In the rows, zero is written as 128.
Known rows, with every step that occurs:
puzif, vage, mamifi: [ 89  81 125 122 121 177 118 129 117 102 152 141 128 156 108 118 161 101
 131 182]
tono, budaf: [ 75 123 126 148 120 105 116 121 142 109 164 157 125 103 136 134 137 137
 160  99]
vage, mamifi, sidu: [111  53 134 123  94 142 161 130 101 138 149 112 162 139  97  84 122 164
 127 122]
budaf, tono: [103 117 104 172 111  99 151 101 121 121 159 106 121 133 149 141 149 155
 162 124]
sidu, puzif, tono, budaf, rilo: [131 142 142 115 124 108  89  86 146  39 144 180 100 200 155 165 120 166
 135 126]
vage, mamifi, sidu, puzif, tono: [164  79 140 106  98 149 137 101 109 109 143 125 149 190  91 103 129 192
 125 133]
puzif, tono: [137 105 110 119 133 107 136 115 136 144 161 152 100 182 101 108 156 141
 144 114]
budaf, rilo: [107  79 132 148 121 110 143 122 122  93 141 145 114 186 147 132 128 122
 126 142]
rilo, puzif, tono, budaf, vage: [109 141  82 133 135 109 162 100 156 150 136 198 104 128 142 139 116 140
 134  66]
rilo, puzif, tono, budaf: [ 89 144  95 113 154  95 143 116 144 134 169 186 100 149  92 147 121 125
 134  70]
tono, budaf, vage, mamifi, sidu, puzif: [122 101 146 145  65 159 137  89 129  90 113 150 175  94 182 117 105 206
 141 115]
mamifi, sidu: [106  61 138 132 106  95 187 124 122 146 159 137 149 150 115  91 126 157
 141 107]
puzif, tono, budaf: [106 141 110 116 137 102 112 105 152 124 166 165 102 141 118 130 145 154
 156  85]
sidu, puzif, vage: [105 101 151 133 117 135 126 103 138  59 148 176 118 181 137 140 166 114
 145 190]
rilo, puzif: [ 85  90 108 156 137 106 177 135 119 148 159 161 118 155  91 123 130  98
 123 106]
mamifi, tono: [113  69 127 210 131  97 152 154 112 143 160 144 108 124  95 137 134 120
 155 117]
budaf, sidu: [125  84 117 181 104 146 137 130 125 129 144 124 135 125 158  92 146 141
 147 122]
mamifi, sidu, puzif, vage: [108  78 171 110 106 120 168 104 134  72 150 169 146 182 133 117 138 144
 140 170]
puzif, vage: [ 89  91 130 122 133 128 142 125 138 106 160 166 111 166 124 125 163  94
 145 168]
vage, mamifi: [111  77 115 153 105 160 120 134 107 132 149 118 134 141 101 109 149 132
 132 141]

Rows:
[109 128 120 110 138  97 110 106 144  80 151 171  98 184 143 152 120 148
 134 100] : puzif, tono, budaf, rilo
[ 61 110 117 142 143  98 150 126 130  79 151 177 113 161 133 167  94 110
 112  94] : tono, budaf, rilo, puzif
[101  85 125 143  76 149 152 107 128 136 127 139 171  76 169 103 107 190
 141  94] : tono, budaf, vage, mamifi, sidu
[ 86  55 115 174 155 159 153 169  89  84 142 165 108 190  78 178  99  61
  96 170] : budaf, rilo, puzif, vage, mamifi, tono
[ 50  99 128 171 171 102 151 159 124  63 159 205  93 157 114 200  89  71
 119 124] : mamifi, tono, budaf, rilo, puzif, vage
[113  96 145 126 106 186 101 113 117  62 145 150 133 175 118 136 162 115
 129 204] : sidu, puzif, vage, mamifi
[ 93  55 141  94 109 158 160 129 111 113 150 135 154 159 102 101 135 131
 125 164] : puzif, vage, mamifi, sidu
[102 102 121 237 121 126 114 160 122 119 154 139 125  62 144 136 117 146
 173  83] : mamifi, tono, budaf, sidu
[ 69 101 130 172 137 159 103 159 122  92 164 154 116  96  99 167 132 105
 152 144] : puzif, vage, mamifi, tono, budaf
[119  76 145 183 119 174 105 143 102  73 146 152 120 152  92 160 142 113
 141 192] : sidu, puzif, vage, mamifi, tono
[129 108 135 237  94 184  70 145  98  75 138 123 146  71 142 145 114 171
 156 124] : vage, mamifi, tono, budaf, sidu, puzif
[ 75  82 107 118 140 168 151 141 109 114 153 158 121 172  80 132 139  73
 108 163] : rilo, puzif, vage, mamifi
[132  52 125 140  75 156 180 110 113 155 117 125 167 120 152  85 118 175
 125 120] : budaf, vage, mamifi, sidu
[189  82 129 117  77 162 151  84 120 127 109 143 153 168 146  97 122 208
 122 129] : budaf, vage, mamifi, sidu, puzif, tono
[158  94 143 106 106 100 161  89 130 108 150 152 133 196 108 104 132 190
 138 116] : mamifi, sidu, puzif, tono
[123  96 100 117 154 100 165 118 120 113 145 174  91 235 100 146 111 107
  97 110] : budaf, rilo, puzif, tono
[ 95 121 116 164 101 117 138  98 155 130 129 171 127  84 189 132 132 151
 159  94] : tono, budaf, vage
[177 112 121 156 107 151 107 101 134 103 135 143 119 176 149 105 148 172
 147 132] : budaf, sidu, puzif, tono
[111 132 141 183  93 149  88 107 141  67 141 150 143 100 183 125 135 172
 163 118] : tono, budaf, sidu, puzif
[114 141  86 142 141 130 131 126 139 131 153 168 114 130 129 124 117 140
 135  63] : rilo, puzif, tono, budaf, sidu
[131 116 143  94  98 140 109  92 122  86 151 143 151 151 107 122 119 205
 138 105] : vage, mamifi, sidu, puzif, tono, budaf
[147  96 137 186  89 153 114 112 125  88 134 132 140 140 167 105 144 160
 148 141] : budaf, sidu, puzif
[103 122 141 151  95 212  60 115 127  32 138 143 151 111 176 131 146 148
 145 172] : tono, budaf, sidu, puzif, vage, mamifi
[ 86  63 107 178 153 158 160 175  95 125 156 161 112 145  53 156 120  65
 118 153] : rilo, puzif, vage, mamifi, tono
[ 91  93 123 204 126 192  88 167 113  91 150 137 132  73 139 142 125 120
 156 142] : puzif, vage, mamifi, tono, budaf, sidu
[129  77 157 136  91 104 168 106 122  98 149 145 155 164 125 106 125 176
 138 124] : mamifi, sidu, puzif
[ 94  81 114 145 139 105 175 130 115 103 142 162 112 201 120 142 102  93
 102 122] : budaf, rilo, puzif
